Each row comes from the steps of one walk. Every step used is in the known rows, and no mark comes twice. Write the walk behind each row, first mark first.
Known rows:
rivode > lipe > zosav > lavi: [ -2.8  -5.4 -10.9  -7.6  -2.9   7.1  -6.7   1.8 -25.6 -16.3 -35.3  17.2
  -6.6 -18.0  -3.7  15.3  12.7  14.8  -7.0 -22.8  19.5   4.8  20.6 -22.0
  -0.1   4.1 -47.2]
logab > dufon > lavi > kupo > lipe > zosav: [  9.8  16.6 -13.3  -6.0  -3.9  13.1  26.1  -2.0  15.0  13.8   3.2 -13.4
  -4.3 -16.5   4.7  -4.8  11.4  -4.3   1.0 -12.0  10.5  -6.1   7.3 -12.3
  -8.8  -5.0   7.5]
logab > kupo: [-15.8  -5.5  -0.3  -2.5  -6.9   3.7   0.3  -5.7  31.2   4.9  -7.7  -5.5
  -7.1 -13.4   5.8  12.1  -0.7 -10.4  11.8  -6.1   5.2 -14.7  14.7   8.2
   8.8 -10.2 -10.7]
logab > kupo > lipe > zosav > lavi: [-11.9   1.7  -9.8   2.7 -14.0  12.0   1.2   7.3   0.2  -7.7 -16.5   5.3
  -3.7 -10.4  -3.3   3.5  27.1  11.7  -5.7  -3.1  19.6  -9.3  12.2 -31.9
   6.9  -8.2 -46.8]
rivode > lavi > kupo > lipe > zosav: [  7.5   1.3  13.1 -11.4  -6.9  10.8  24.3  -1.5 -16.8 -11.6  -3.5 -14.7
  -3.8  -6.7  -4.3 -14.0  10.5  12.3 -11.0 -13.7   8.5  23.7   7.5 -34.8
  -6.0   7.7 -38.6]
lavi > kupo > lipe: [ -4.8   3.8   8.9  -5.2  -8.7   9.2   3.2  -4.6 -12.7  -7.8  14.8 -39.2
  -4.3   4.5  -1.6 -14.9  -4.6  -6.3   1.2   0.1   0.3  -4.9  12.9  -4.8
  22.8   2.7   3.4]
dufon > lavi > kupo > lipe > rivode: [  1.4  19.4 -13.6  15.2 -16.4  11.2  16.9  -5.4 -17.0  -0.2  14.6 -25.2
  -5.6  -2.8   7.5  12.8  -3.7  -2.7  -2.3   9.2  -1.1  11.4  -2.1   6.9
   7.9  -4.8  25.0]
logab > dufon: [ -4.8  -3.0  -5.5 -19.6   6.3   2.1  18.5  -4.4  24.0  19.7 -23.0  -6.3
  -4.8 -24.9   6.9  19.7  -5.4 -12.5   7.2  -3.4  15.0 -27.6  19.6  -2.6
   4.6  -9.5  -7.8]
rivode > logab > dufon > lavi > kupo > lipe > zosav: [ 22.3  10.4 -20.2   0.3  10.8  12.1  25.6   2.2  16.8  13.3   3.0  -1.7
  -2.9  -9.1   2.8 -12.3  11.0  -4.0  -3.5 -16.6  12.6  23.8  -2.6 -10.8
  -6.8   4.2  21.0]
lipe > zosav > logab > kupo > lavi: [ -6.5  -3.6  -8.9   2.4 -10.3   7.3 -29.3  -6.4   8.8 -28.5  20.6   2.9
  -0.6 -21.6   1.3  10.3  22.3  -1.6  11.2 -19.7  13.3   4.4   6.3 -22.0
  -9.5   1.5 -49.6]
rivode > lavi > kupo > lipe > zosav > logab > dufon: [ 10.5   3.7  10.3 -25.6   7.4  11.5   8.7   6.7   9.1  -7.4 -10.3  -0.4
   1.4 -11.8   0.3  -6.9  25.6  23.9  -2.3  -5.2  13.5  22.4  17.3 -49.5
 -21.1   0.0 -33.6]
dufon > lavi > kupo > lipe > zosav > logab: [ 19.2  17.6 -13.5  -4.3   4.7  11.6  -7.0  -0.5 -15.9 -14.7  18.7  -1.7
  -2.4  -4.8  -4.3 -10.6   8.1   7.6   5.3  -0.5  -3.5  18.1   7.4  -5.9
 -14.1   1.8  -2.3]
zosav > logab: [  4.0   0.9  -4.8 -20.7  12.5  -0.5 -13.9  -3.3  -2.7  -5.3  -7.1   6.5
  -2.4 -11.8  -2.0  14.0  -9.9   3.2  12.9   6.4   0.1  -6.2  21.6   6.7
   1.4  -1.9 -17.3]
zosav > logab > kupo > lavi: [-12.7  -5.4  -1.2   8.0  -7.1   6.6 -36.6  -5.0  10.8 -22.5  16.6 -10.1
   3.7 -13.2   2.9  19.9   6.4  -7.9  16.2 -10.8   8.3   3.3   8.2 -10.6
  11.8  -0.4 -23.6]
rivode > lavi > kupo: [ -6.5  -3.9  16.3 -14.4   8.0   4.1  22.2  -2.7   6.3 -10.2  -5.8 -17.2
  -3.2  -9.1   0.6  10.8  -9.1   2.7   3.5  -9.9  -1.2  19.8  10.5  -9.5
  -5.1  -0.7 -13.3]
rivode > lipe > dufon > lavi: [ 13.2   0.4 -14.8   1.8  -3.1  12.8  21.8  -8.5   8.6   8.4 -44.9  23.5
  -5.0 -15.5  13.6  23.8  -8.1  -1.2   6.3  -8.7   9.3  13.1   8.2  13.1
   1.5  -2.9  21.7]
kupo > lipe > zosav > logab > dufon: [ 14.5   4.6  -7.7 -26.3   6.1   6.2  -6.1   1.8   0.5   7.2 -11.4   6.8
  -2.2 -17.1  -0.2  -5.7  20.3   9.4   0.2   3.7  17.6 -15.0  21.8 -31.1
  -5.5  -0.9 -32.3]
lavi > kupo > lipe > rivode: [ -9.4   9.9   0.8   5.6 -18.1   7.8   4.7  -6.0 -19.2  -9.1  20.6 -35.1
  -7.9   1.2   5.5   6.2   3.6   0.8  -4.3   9.2   1.4   1.8   6.8  -4.9
  14.1  -3.7  -4.8]
logab > dufon > lavi > kupo > lipe: [  2.8  13.7  -3.1  -0.9   0.9  11.9  21.2  -0.4  20.0  18.2  -1.7 -28.2
  -1.5  -8.4   6.9   0.4  -3.2 -13.0   5.2  -1.5   6.1  -5.8   5.4  -2.1
  10.2  -7.5  38.3]
rivode > lavi > kupo > lipe > dufon: [  2.1   0.1  14.6 -10.5  -8.8  17.3  37.1   0.6   7.0  -9.9 -19.0 -13.9
  -0.1  -0.7   6.3  -0.6   9.7  11.8  -3.1   8.3   3.4  26.1   4.9 -30.7
  -1.1  -2.5  -7.1]
dufon > lavi > kupo > lipe: [  6.8  14.4  -3.7   6.5  -0.7  11.5  13.5  -3.3  -9.5  -0.2  10.0 -28.2
  -2.4   0.0   0.8  -3.7 -13.2 -10.5   3.4   2.0  -2.3   8.2   3.5   9.9
  16.3   0.7  29.4]
rivode > lipe > zosav > lavi > kupo: [ -9.3  -1.5  -5.6  -3.6  -0.3  10.3 -10.0   2.4 -13.0 -29.4  -7.3  -1.7
  -8.4  -9.9  -2.9   9.3  16.2  18.2  -2.0 -30.1   8.3  10.2  22.1 -20.8
  -5.8  -0.3 -32.8]

Write each row's walk:
[ 15.3  11.4 -19.3  -0.8  -9.4  14.3  36.1  -4.8  -5.6  13.2 -29.0   6.1
  -0.2  -9.7   8.8   9.3  -3.9  -7.7   2.5  14.6   8.7   1.6   6.1   0.6
   7.7  -4.5  24.3]
kupo > lipe > dufon > lavi
[  5.6  19.8 -12.7   1.2  -0.3   9.7  -3.4   3.4   9.4   4.9  10.0  -9.5
  -1.4  -8.2  12.9  20.2  11.8  10.3   7.7  15.9   5.2  13.9   6.0  -7.1
  -6.6 -13.0  29.2]
zosav > logab > dufon > lavi > kupo > lipe > rivode
[ -0.5   1.0  -4.2   4.4  -0.6   7.7  13.9   1.6  12.5   8.3   8.3 -21.1
  -5.3  -1.7   9.3   5.2  13.5   3.1  -6.2   1.2  13.2  17.1  -1.1 -12.8
   9.6  -2.9  14.7]
lavi > kupo > lipe > rivode > logab > dufon
[  1.4  11.4 -11.5   0.8   8.3   5.7  14.3  -7.1  16.5  -1.3  11.8 -16.0
  -5.1 -11.1   4.1  13.0 -18.0 -12.1  13.1  -7.1  -7.8   1.5   7.0  21.3
  -0.3  -5.1  24.2]
dufon > lavi > kupo
[ -2.4  -4.3  -3.1  -9.8  -7.2   0.5  31.7  -5.3 -13.3   0.1 -30.5   6.5
  -5.3 -20.9   7.5  34.8  -2.8  11.8  -7.7   4.9  13.3  16.5   4.2 -13.0
  -3.5  -3.6 -34.5]
lipe > rivode > lavi
[ -3.2  -9.6  -0.2   7.9 -11.8  10.7 -47.6  -6.9  -3.5 -31.4   4.6   6.7
  -1.3 -15.0   3.0   6.2  22.9   8.0   4.8 -36.1  18.7  21.1   7.7 -24.1
   3.2  11.0 -47.2]
rivode > lipe > zosav > logab > kupo > lavi
[ -0.1   4.7 -14.0  -9.4  -4.8   8.4   9.3   4.7 -36.0 -10.1 -19.9   3.7
  -2.9 -12.5  -8.8   2.9  14.0   8.3 -11.1  -0.8  18.6 -11.2  18.0 -33.3
   5.8  -0.2 -51.5]
kupo > lipe > zosav > lavi
[-10.1  -3.0   7.8   3.5 -11.2   9.0  -1.0  -2.2   7.5   8.4 -10.0 -17.0
  -3.3  -0.8   2.3  -4.6   3.5  -5.1   2.4   1.1  12.8 -11.8   8.7  -6.0
  28.8  -3.0  -5.9]
logab > kupo > lipe
[ -4.0   7.1  -0.1  -5.6 -15.6  14.2  19.6  -4.3  10.9  -5.6   6.3 -23.0
  -4.6   2.7   7.5  -3.2   7.8  -1.8   4.4  11.1  -0.5  -2.7  14.5 -13.6
   8.7  -7.1  11.2]
lavi > kupo > lipe > dufon
[-13.7  -8.4 -10.8  28.5 -18.0   5.9  -7.0  -6.1   8.8 -14.3  16.4  -6.6
  -1.7 -12.3   9.3  27.6   8.6  -9.5  -1.5 -13.8  17.8  23.8 -16.4  -5.3
  13.8   3.4 -17.9]
lipe > rivode > logab > kupo > lavi
[  5.0   7.2 -15.4 -13.4  11.1   4.7  30.9  -4.3  29.2  26.9 -28.1   3.5
  -3.0 -28.7   9.2  26.5 -12.9 -13.7   9.7  -5.0  11.7 -14.5  11.1  10.5
  -1.4  -9.8  18.6]
logab > dufon > lavi
[  0.9  -2.0  21.8  -8.9   1.1   9.5  19.7   0.1 -16.2  -8.4  -9.2 -29.6
  -0.2   2.0  -3.3  -6.6  -3.8   4.7  -6.6  -3.1   5.0  25.1   6.8 -24.4
  12.8   6.6  -5.8]
rivode > lavi > kupo > lipe
[-11.0   1.6   3.1  -4.7  -6.8   4.8  25.9  -4.1   2.7 -13.4  -3.3 -11.4
  -6.4 -13.1   7.8  28.0   0.3  13.2  -3.2  -0.7   1.0  25.6   1.8  -9.9
 -11.3  -7.2 -26.8]
lipe > rivode > lavi > kupo
[  6.0   7.6  -3.4 -20.8   3.5   9.7  -9.9   2.9  11.8  -5.5  17.1 -10.9
  -3.0  -8.4   1.7 -12.0  26.2  12.2   5.5  -0.8   7.1  -3.5  23.1 -30.3
 -12.0  -3.7 -18.5]
lavi > kupo > lipe > zosav > logab > dufon
[ 16.8   0.1 -19.1  -6.0  22.0   3.2  29.4  -0.4  31.7  26.9 -31.5  16.4
  -1.3 -21.1   7.2  18.9 -13.2 -15.6   5.3  -9.6  13.9  10.1  -2.4   8.4
   1.1  -1.5  31.5]
rivode > logab > dufon > lavi
[ 15.2   2.5  12.1 -18.2   3.4   9.8  -1.1   3.2 -19.1 -23.2   0.0  -1.7
  -0.3  -2.6  -7.1 -12.7  16.9  26.0  -3.7  -3.3   3.5  31.9  13.7 -35.9
 -16.0   8.2 -41.5]
rivode > lavi > kupo > lipe > zosav > logab
[-13.1   5.4   5.3  -1.0  -3.3  10.9  -2.5   7.6 -19.2 -18.1   4.0 -30.6
  -0.7   2.6  -5.4   3.5   5.5   3.9  -1.4   4.7   2.7  -2.1  17.0 -20.7
  20.4  -4.0  -8.8]
zosav > lavi > kupo > lipe
[  2.7   8.3 -16.5  11.6 -17.8  17.7  28.1  -1.7  31.1  17.5 -25.1   8.2
  -1.6  -6.8  13.1   7.9  10.5  -5.1   8.5  10.7   6.7   1.6   0.7   1.1
   8.0 -14.3  27.5]
logab > kupo > lipe > dufon > lavi
[ 10.8  15.7 -24.2 -17.8  16.2   7.3   3.3  -1.4  37.5   0.9  11.0  11.4
  -4.7 -23.9   6.1  13.3  11.8   6.5  16.6  -7.9   1.5   1.8  15.7  -5.7
 -35.4 -12.5   0.1]
lipe > zosav > logab > dufon > lavi > kupo
[-11.7   7.8  -4.8  -1.5 -14.2  17.6  15.7   8.1   1.7 -19.1  -5.4 -14.6
  -0.1   1.0   4.5  11.5  16.7   6.6   3.2  16.0   1.5  -2.2  18.3 -30.8
   4.3 -12.9  -3.3]
zosav > lavi > kupo > lipe > dufon
[ 14.3  11.6 -14.7  20.5  -2.3   8.4  16.7  -0.1 -19.2  -2.2  15.5 -12.3
  -4.2   5.1   5.1   5.7  -4.0  -1.3  -6.1   3.0   1.5  38.5 -12.5   9.7
  10.2   4.1  33.8]
dufon > lavi > kupo > lipe > rivode > logab
[ 13.7  16.3 -13.7   2.2  -6.5  12.7  20.3  -5.5 -10.3  -2.3  14.4 -15.8
  -5.8  -7.9  -2.2 -10.5   2.7  -4.3  -2.0 -10.3   2.5   6.5   4.4  -0.3
  -3.7   2.5   1.0]
dufon > lavi > kupo > lipe > zosav
[  9.5   9.3  -1.4 -15.1  -0.8   9.1 -17.7  -1.5 -16.1 -21.4  24.7 -13.8
  -4.0   0.4  -5.9 -18.2  16.0  12.7   2.9  -0.8  -0.1   6.2  20.1 -18.2
  -5.1   3.4 -24.3]
lavi > kupo > lipe > zosav > logab
[-10.5   3.7  -8.3   7.6   3.2   9.8   8.2  14.6   2.1  -5.4  -1.4 -11.9
  -1.4  -1.9   6.2  18.5  22.6  13.0  -7.6   5.3  15.3  20.0   2.7 -31.9
   7.4  -8.9   7.1]
zosav > lavi > kupo > lipe > rivode > logab > dufon
[  9.4  -1.2 -10.6   6.7  -5.4   3.6   9.7  -1.9 -31.4   3.3  -9.4  -3.2
  -4.6  -1.6   1.9   5.5  -2.0   2.8 -14.0   7.7  14.9  20.9  -2.6  -4.0
  22.6   9.7  -2.0]
kupo > lipe > rivode > logab
[  4.8   5.3  -8.1   6.3  -4.6  16.1  16.3  -6.8  20.2  -4.9 -15.3   4.0
  -6.2  -6.0  14.8  16.1  -3.1   2.2  12.2 -12.4  -1.7  22.6   6.6  12.6
  -2.7  -4.9  37.2]
rivode > lipe > dufon > lavi > kupo
[  9.5   8.9 -14.1   3.9  -8.0  16.9   4.8   3.5  28.5   7.6 -21.6  21.0
   2.1  -3.0  11.7   9.0  16.3   8.3  15.4  20.8   3.6  10.0   5.7  -1.4
  -1.1 -14.1  24.8]
zosav > logab > kupo > lipe > dufon > lavi
[ -4.7  -1.5  -4.8  -1.4 -20.6   9.5   5.7  -3.8   7.7   5.3  -4.7  -3.7
  -7.1  -9.7  -0.3 -12.1  19.0   0.7  -2.4  -7.6  15.2 -11.5  10.1 -16.8
   7.9  -1.8 -32.6]
logab > kupo > lipe > zosav
[  9.8  15.7  -3.0  -6.2  14.0  10.6  -4.2   4.9  15.9   7.6   3.7 -13.1
   2.6  -6.1   5.4   1.0   0.9   0.5  12.9   9.6   0.2   7.3  12.4  -3.9
   1.1  -7.2  37.1]
zosav > logab > dufon > lavi > kupo > lipe
[  4.8   2.5  -6.6 -10.8 -13.7  13.0  24.1  -5.7  -2.3   6.5 -23.9  -6.9
  -2.9  -5.0   6.4   3.1   3.2  -2.5  -0.6  15.4  11.3 -11.3  15.1 -12.8
  13.2  -3.6  -7.2]
kupo > lipe > dufon
[ 17.0   7.5 -22.5   8.4   6.4   6.3  30.1   2.4  -2.7  28.6 -24.7   8.9
  -1.8 -13.2  10.6  19.0   0.2  -2.8  -9.9   6.7  20.6  21.6  -9.3   1.2
   9.5  -1.2  29.9]
kupo > lipe > rivode > logab > dufon > lavi
[ -3.9   2.3 -21.1 -15.5  -2.9   4.3  12.1   2.3 -11.0 -13.8 -18.3  11.6
  -5.5 -23.9  -6.6  21.3  10.9   6.7  -2.5  -9.4  13.7 -15.7  21.4 -16.5
 -11.2  -5.7 -58.2]
lipe > zosav > lavi
[  9.4  -8.2 -10.2   4.5  -3.2   7.6   3.4   0.1   6.2   7.9  -7.0   8.0
  -5.9  -2.4  -3.5 -19.9  17.3   2.1  -5.4 -13.7  17.5  16.0  -0.6 -15.0
  10.4   7.5 -19.2]
rivode > logab > kupo > lipe > zosav
[ -9.0  -9.2 -14.2  11.6  -3.8   2.3   6.3  -3.5  25.9   4.8  -4.9  11.8
  -8.6  -8.8   9.2  22.4   8.3   4.1   2.8  -3.1  10.5  17.8  -2.7  10.9
   4.3  -7.3  -3.2]
lipe > rivode > logab > kupo
[ 15.5   6.4  -6.3   3.2  16.6  10.1  20.7   3.9  18.3  17.7  -2.9 -15.5
   0.6  -2.5   5.2  -5.4  -5.0  -9.1   1.9  -7.4   7.2  21.9  -3.8  -0.8
  12.6   1.7  50.8]
rivode > logab > dufon > lavi > kupo > lipe
